Each row was made from one path, in order. Every step used is in the known rows, and no mark comes twice. Write each row's path.
In the rows, zero is written as 128.
Known rows
pamo/lopi: [112 139 125 145 121 146 109 133 120 137 151 137 117  95 104 144 103 124
 130 114 136 122 124 138 112 132 128 123 110 145 108 139]
tutag/guri: [ 86 114  94 138 118 133 127 121 131 114 169 137 115 114 121 140 120 123
 123 135 166 146 149 108  94 137 126 143 112 124 118 116]
tuvisat/dage/tutag: [136 123 115 142 144 146 121 115 140 150 144 137 126 113 122 119  95 120
 162 124 151 119 158 103  69 134 141 151 107 115 137 118]
dage/tutag: [139 116  97 142 142 141 126 136 140 134 131 129 128 105 122 119 113 120
 152 111 152 136 168 136  86 125 140 148 129 121 136 119]
tutag/tuvisat/dage/pamo: [115 115 120 136 125 118 112 145 126 104 121 141 108 114  98 143  82 119
 145 120 153  73 132 121  89 134 140 158  75 105 122  97]
lopi/takeg/dage/zisil: [109 121 125 152 164 161 100 127 139 121 133 115 117 112 118 106 148 154
 125  93 117 125 129 138 104 142 126 138 145 129 142 141]
guri/tutag/lopi/takeg/dage: [ 89 156  94 171 127 147  88 126 125 112 154 128 131 115 104 119 115 142
 145 103 118 122 188 143  72 134 132 118 139 139 145 124]
lopi/takeg: [114 129 118 151 145 132  97 125 151 110 131 114 132 107 115 126 137 143
 132 104 116 152 130 134 142 129 119 123 114 121 122 132]
tuvisat/dage/zisil: [ 99 108 127 144 151 151 126 115 149 134 135 156 108 116 124 121  92 140
 131 128 130 121 130 100  93 146 137 149  87 134 129 136]
lopi/tuvisat/dage/tutag/guri: [ 96 109  99 140 125 145 118 100 124 132 175 150 125 122 102 131 107 117
 145 146 185 111 160  86  15 144 144 155  95 138 138 114]
lopi/tutag: [111 118 128 148 116 141 104 119 143 122 139 128 127  96 129 126 135 126
 125 113 167 124 153 128 128 129 121 133 118 108 123 134]
suvo/takeg/lopi/pamo/tutag: [129 103 152 163 103 160 120 122 128 128 144 113 128  72 132 107 106 124
 144 114 189  90 136 125 101 128 131 132 129 127 115 146]
dage/tuvisat: [124 102 103 138 159 117 122 145 128 110 141 146 111 102 106 130 120 117
 144 102 144 114 148 148 126 126 125 133 110 138 129 101]
guri/tutag/tuvisat: [118 120  71 146 144 117 111 138 139  86 119 144 121 104 109 146  92 120
 146 121 157 107 194 146 119 128 140 130 100 108 135 109]
suvo/dage/tutag: [149 119  99 149 136 142 128 129 117 145 138 115 121 103 121 113 134 121
 149 112 147 122 166 114  52 123 133 136 111 102 151 130]
takeg/lopi/pamo: [114 119 116 141 106 141 126 125 135 130 152 107 126 113 141 128 113 132
 135 127 146 133 122 158 138 130 131 129 125 125 106 141]
guri/tutag/tuvisat/dage: [114 126  89 146 147 122 108 118 139 101 129 151 117 112 107 147  71 120
 156 135 156  92 184 114 102 138 140 132  76 103 137 107]
pamo/dage/tutag/guri: [104 134  97 148 123 165 118 114 143 151 172 135 125  83 113 132 108 111
 135 121 186 133 169  93  34 135 137 150 126 131 130 111]
suvo/dage: [124 116 116 149 121 131 124 126 110 127 147 116 107 103 131 125 146 128
 131 112 138 129 141 109  87 127 119 114 101 103 134 134]
guri/tutag/tuvisat/dage/pamo: [103 132  86 144 135 114 103 144 139 110 117 139 115 118  92 135  55 107
 150 120 161  61 181 132  72 133 159 156  68 113 141  95]
suvo/takeg: [128  91 138 154 136 132 123 130 127  91 133 126 105 102 123 125 131 129
 143 103 168 134 136 109  99 125 121 131 124 111 129 132]
dage/tutag/guri: [109 116  78 139 131 145 130 126 138 129 160 136 129 114 114 127 109 114
 142 135 174 139 171 113  60 133 141 163 124 122 134 111]
takeg/dage/tutag: [150 118 106 139 142 155 120 135 113 144 153 111 116 108 129 112 137 119
 157  99 162 113 170 138  61 132 135 145 166 112 146 114]
tuvisat/dage/pamo: [102 126 128 140 119 130 114 138 134 143 142 127 110 119 117 120  88 115
 138 109 146  96 131 116  75 136 143 155  88 127 124 109]
tuvisat/dage/tutag/lopi/pamo: [104 117 111 159 122 148 127 118 131 130 143 154 128 125 107 126  85 138
 158 151 139 117 155 115  70 133 143 161  94 138 117 130]
lopi/tutag/tuvisat/dage/zisil: [107 104 135 145 145 149 104 110 153 103 110 169 119 104 104 136 100 142
 131 136 164  81 139 104 113 144 129 158  75  95 133 133]
lopi/takeg/dage: [124 134 130 148 145 145  92 124 124 119 152  96 120 109 123 119 162 144
 139  91 127 131 132 135 116 136 115 119 152 113 133 127]
takeg/lopi/tutag/tuvisat/dage: [127 134 147 137  95 147 102 102 139 116 145 143 133  98 122 144  89 129
 155 136 173  82 127 115 113 138 121 132  94  75 123 124]
tutag/tuvisat/dage/pamo/lopi/takeg: [107 158 139 150 132 133  73 138 129 116 117 133 126 105  59 148  72 131
 142 112 120  63  94 132  99 135 139 148  65 124 115 121]
dage/tutag/tuvisat: [152 105  88 137 147 128 123 142 134  96 111 142 126 100 104 139 109 124
 160 120 158 112 170 143 103 123 138 152 119  97 133 107]
takeg/dage: [126 117 123 140 127 145 117 131 108 126 162 112 103 107 136 125 146 128
 140 101 155 121 146 134  95 136 119 125 155 116 128 119]

Write each row's path
[ 90 114 119 166 130 140 115 136 124 112 153 159 111  84  92 141 109 132
 135 116 144 104 146 141 100 129 123 132  98 168 106 114] => tutag/lopi/pamo/dage/tuvisat
[110 146 122 164 133 153 101 110 146 125 139 153 146 117  96 121  88 147
 166 128 106 131 150 104  63 133 135 146  96 129 132 124] => tuvisat/dage/tutag/lopi/takeg
[ 92 157 156 152 100 153  82 128 130 170 143 130 123 101  89 126  75 110
 127 110 164  58 116 121  72 137 143 155  78 134 118 136] => tuvisat/dage/pamo/lopi/tutag
[ 80 153 143 172  99 154  86 130 141 144 139 154 141  87  89 110  68 131
 139 109 119  76 146 108  52 136 140 149  77 156 117 111] => tuvisat/dage/pamo/tutag/lopi/takeg
[130 106 155 161 114 156 107 152  99 135 144 105 103  72 115  91 127 108
 142  70 201  49 158 120  27 131 137 151 154 126 141 110] => suvo/takeg/dage/pamo/tutag
[ 74 131 118 147  99 150 111 126 131 163 172 144 122  92 106 116  70 101
 126 128 187  66 157  83  31 146 147 167  80 141 120  96] => tuvisat/dage/pamo/tutag/guri
[ 81 136  76 164 110 133 119 133 136 109 144 161 125 112 114 132  78 126
 140 125 133 134 200 140  78 128 143 126 105 149 129 119] => guri/tutag/lopi
[113 128 113 154 118 151 126 118 132 132 151 168 129 115 109 127  74 130
 166 136 135 123 165 101  43 134 141 151  99 132 129 115] => tuvisat/dage/tutag/lopi
[103 121 129 157 126 149 111 119 141 135 148 113 112  84 128 137 134 130
 119 116 158 130 134 126 123 132 124 126 116 138 104 138] => lopi/pamo/dage
[127 109 124 136 137 125 117 118 127  93 135 151 109 107 112 154 100 131
 153 136 150 104 134 103 118 138 122 134  84  95 119 109] => tutag/tuvisat/dage
[160 125 106 145 163 143  92 135 124  99 122 109 131 105  96 127 145 139
 166 102 143 100 158 146  97 128 127 144 152  88 149 112] => lopi/takeg/dage/tutag/tuvisat
[133 126 125 137 106 155 117 104 129 152 166 134 135 113 126 117  89 119
 164 125 159 105 142 122  32 138 146 132 113 131 138 128] => takeg/lopi/tuvisat/dage/tutag
[ 94 141 129 175 108 155  96 124 141 117 142 158 146  72 103 121 107 144
 135 111 116 122 162 124  98 130 122 123 107 152 111 124] => pamo/tutag/lopi/takeg
[103 106 133 143 123 131 110 108 123 117 160 144 111 113 120 137 122 129
 137 124 154 115 133 104  76 141 128 121  90 139 122 126] => lopi/tuvisat/dage
[104 154 148 150  97 162  81 146 105 166 155 104 115  95  94 118 120 110
 124  85 177  53 131 157  63 133 138 148 139 133 127 134] => takeg/dage/pamo/lopi/tutag
[114 135 130 168 137 155  91 138 109 122 159 155 130  72  85 110 123 135
 152  88 128  72 168 142  75 134 117 124 135 158 134  97] => pamo/tutag/lopi/takeg/dage/tuvisat
[111 107 119 156 126 147 116 128 135 138 141 127 127  78 128 119 123 125
 125 123 165 102 161 136 133 133 131 137 112 143 103 132] => lopi/pamo/tutag
[ 79 153  83 174 128 133  93 127 152 102 132 145 142 113 100 126  90 142
 139 115 107 144 185 142  99 129 137 121 102 147 132 129] => guri/tutag/lopi/takeg
[100 115  83 149 166 136 115 123 154 104 110 170 114 115 102 135  60 131
 141 136 146  86 180 114  92 145 151 150  69 119 146 121] => guri/tutag/tuvisat/dage/zisil
[109 156 132 157 138 146  82 126 136 131 137 120 134  97  90 139 114 140
 130 104 109 130 108 141 131 131 123 118 107 142 111 146] => pamo/lopi/takeg
[119 124 129 147 125 147 115 127 136 145 162 120 118  81 117 130 107 120
 140 105 158  97 123 154 116 130 126 121 117 147 113 120] => takeg/lopi/pamo/dage/tuvisat
[ 90 137 112 145 116 159 102 101 110 153 183 157 126 112  75 141  84 112
 142 147 179  89 138  92   6 146 147 150  88 160 127 130] => pamo/lopi/tuvisat/dage/tutag/guri
[120 115 162 163 104 161 116 113 132 124 152 101 113  80 134 124 117 129
 138 107 183 117 111 115  89 128 124 122 131 120 113 153] => suvo/takeg/lopi/pamo/dage
[ 80 120 109 145 107 143 108 111 140 121 166 135 128 106 118 133 132 121
 115 133 190 127 155 106 101 137 122 148 112 109 122 127] => lopi/tutag/guri
[105 132 136 151 111 147 108 136 135 165 145 136 121  82 115 108  74 105
 136 107 163  64 154 108  58 139 146 154  87 140 119 104] => tuvisat/dage/pamo/tutag
[109 124 118 150 108 143 111 155 134 151 133 129 124  74 116 106  94 105
 126  92 164  79 167 143  75 129 146 151 111 146 118 106] => dage/pamo/tutag
[110 118 136 142 114 127  93 133 137 111 116 137 121 106  97 136  94 117
 138 120 178  56 139 121  96 133 136 162  74  88 128 107] => lopi/tutag/tuvisat/dage/pamo
[ 65 116 122 149  91 146 103 121 119 147 176 150 121  91  94 118  90 101
 119 126 197  54 158  90   4 148 149 157  76 165 121 100] => lopi/tuvisat/dage/pamo/tutag/guri
